Known rows, with every way that one mark hangs from another:
Q_60[Q_33[Q_51[Q_408[Q_64]] Q_798]]: [-41 -25  -5 -12 -14  -2  10 -37 -22 -11 -18 -15  26  -1 -25 -12   5  -3
   7]
Q_60[Q_33 Q_410]: [-18  10 -13   6  14  14  13  -3  -4 -15   0  22  10   6  -9  -7   2   3
   6]
Q_33[Q_51]: [ -9 -10   4  -6 -11  -5  -4  -4  -9   2   4  -2   7 -11  -3 -12   2   3
   3]
Q_60[Q_33[Q_51[Q_408[Q_64]] Q_798] Q_410]: [-46 -20  -8  -8  -5   7  13 -35 -16 -24 -15  -4  34  -2 -28 -12   6  -5
  13]
Q_403[Q_60[Q_33 Q_410] Q_685[Q_627]]: [-16  26 -12   6  27  12  11  18  10  -8 -26  55   8   4   6 -37   4   1
   6]
Q_403[Q_60[Q_33[Q_51] Q_410] Q_685]: [-32   9  -8   4  18   7  10   9   6 -12  -9  43  15  -5  -7 -48   4  10
  16]
Q_403[Q_60[Q_33 Q_410]]: [-20  15 -17  11  26  12  20   9   3 -15  -3  33  14   6 -10 -27   4   6
  15]
Q_60[Q_33[Q_51] Q_410]: [-26   0 -10   0   3   9   9  -7 -12 -13   4  19  17  -4 -12 -19   3   6
   9]
Q_214[Q_51]: [ -9  -2   3 -10  -9  -1  -3 -18 -12   7   5  -6  -2 -12 -10   3   0   8
   7]
Q_51[Q_33[Q_798] Q_214 Q_408]: [-26 -32   2 -18 -15   2   4 -41 -11   2 -19 -41   7 -32 -30  -8 -11   1
  21]
Q_214[Q_51[Q_408[Q_64[Q_410]]]]: [-14 -19   8 -28 -12 -12   7 -50 -14  -3 -13 -25   2  -1 -14  20   6   5
  16]
Q_33[Q_51[Q_214 Q_408] Q_798]: [-34 -30  10 -15 -26  -7  -3 -37 -20   1  -4 -32  13 -28 -24 -21  -7   0
  20]
Q_51[Q_214 Q_408[Q_64]]: [-16 -11  14 -21 -11   1   0 -45 -11  -1 -11 -27   6 -10 -17   7 -11   3
  15]
Q_408[Q_64[Q_410]]: [ -4 -11   3 -10   2 -18  10 -12   3 -11  -6 -12   2  12   4  13  11  -6
   8]
Q_51[Q_408[Q_64]]: [ -6  -8   5 -14  -4   4   1 -30  -4  -5 -17 -13  10   4  -9  14  -2  -1
   2]
Q_33[Q_51[Q_408[Q_64[Q_410]]]]: [-14 -27   9 -25 -14 -17   6 -37 -10  -8 -14 -21  11   0  -6   5   8  -1
  13]
Q_627[Q_685]: [  3   5   2  -1 -10   0   2  14  -7   5 -11   4   3   0   6   4   0  -4
 -11]
Q_51[Q_33]: [ -2 -12  -4 -10   1   4   2  -9   1   3 -10 -11   1 -14  -8   1  -2   4
   4]
Q_64[Q_408 Q_410]: [ -9  -7   7  -3  -4 -25  15  -2  14   0   1  -1  -4  11  -6   9  14   5
   7]
Q_60[Q_33[Q_51[Q_408] Q_798] Q_410]: [-41 -17 -11  -2  -6   9  12 -25 -17 -18 -10   2  27  -8 -26 -21   3  -1
  13]

Rows:
[-25 -26   1 -10 -10  -4   4 -20  -5   0  -7 -34   4 -31 -22 -11  -6  -1
  19] | Q_51[Q_33[Q_798] Q_214]
[-28 -29   5 -15 -19  -7   0 -32 -12 -10 -15 -26  25  -8 -18  -4   4  -8
   8] | Q_33[Q_51[Q_408[Q_64]] Q_798]
[-17 -22  10 -30 -10   5   2 -53 -10   2 -21 -37   8 -24 -26   8 -13   6
  18] | Q_51[Q_33 Q_214 Q_408[Q_64]]
[-39   5 -12   6  12   1  10  17   2 -13 -24  43  23  -8  -3 -55  11  -5
  12] | Q_403[Q_60[Q_33[Q_51 Q_798] Q_410] Q_685[Q_627]]
[-10 -20   1 -28 -13  10  -1 -46 -17  11 -17 -24   2 -28 -25   7  -8  13
  13] | Q_214[Q_51[Q_33 Q_408]]
[-24 -25  -5 -14 -12  -3   2 -24 -11   3  -8 -27   7 -28 -24  -2   3   2
  13] | Q_214[Q_51[Q_33[Q_798]]]
[-31 -34   6 -24 -14  -1   5 -50  -9  -5 -24 -47  14 -26 -32   2  -8  -3
  21] | Q_51[Q_33[Q_798] Q_214 Q_408[Q_64]]
[-29 -33   0 -28 -16   1   3 -53 -15  -2 -25 -41  17 -24 -34  12   0   1
  15] | Q_214[Q_51[Q_33[Q_798] Q_408[Q_64]]]
[-31 -43   6 -28 -13 -16  14 -53  -7  -9 -25 -52   8 -20 -26   5   0  -5
  28] | Q_51[Q_33[Q_798] Q_214 Q_408[Q_64[Q_410]]]
[-24 -30  17 -31 -20 -20   4 -51 -16  -4  -8 -34   7 -14 -15  -2   0   3
  25] | Q_33[Q_51[Q_214 Q_408[Q_64[Q_410]]]]
[-23 -27   2  -8 -20  -4  -1 -23 -13  -3 -10 -19  17 -14 -16 -14   2  -4
   8] | Q_33[Q_51[Q_408] Q_798]
[-35  13   0  -7  10   4   6   0  -5  -3 -16  39  12 -20  -4 -56  -2   8
  22] | Q_403[Q_60[Q_33[Q_51[Q_214]] Q_410] Q_685[Q_627]]
[-59 -18  -3 -10   0   1  18 -37 -16 -21 -12  -6  35 -17 -36 -38   0   2
  35] | Q_403[Q_60[Q_33[Q_51[Q_214 Q_408[Q_64]] Q_798] Q_410]]
[-24 -21  17 -28 -21  -5  -4 -49 -19   1  -6 -29  13 -20 -20  -5  -9   6
  17] | Q_33[Q_51[Q_214 Q_408[Q_64]]]
[-27 -38   5 -18 -17 -22   8 -35 -10 -14 -16 -31  19  -2 -13  -1  13 -10
  16] | Q_33[Q_51[Q_408[Q_64[Q_410]]] Q_798]
[-38 -41  13 -25 -24 -25   8 -48 -16 -10 -10 -44  15 -16 -21  -7   5  -6
  28] | Q_33[Q_51[Q_214 Q_408[Q_64[Q_410]]] Q_798]
[-12 -21   6 -24 -11   8   1 -44 -11   8 -17 -31  -1 -30 -23  -2 -16  10
  18] | Q_51[Q_33 Q_214 Q_408]
[-15 -20  13 -25  -9 -14   8 -47  -8  -6 -12 -31   0  -3 -12  10  -2   0
  22] | Q_51[Q_214 Q_408[Q_64[Q_410]]]
[-36 -26   7 -29 -15 -15  14 -56 -26  -6 -11 -23   8  -7 -21  -9   0   7
  24] | Q_60[Q_33[Q_51[Q_214 Q_408[Q_64[Q_410]]]]]
[-15 -31   4 -38 -11  -8   9 -58 -13   0 -23 -36   3 -16 -22  21   4   8
  20] | Q_214[Q_51[Q_33 Q_408[Q_64[Q_410]]]]
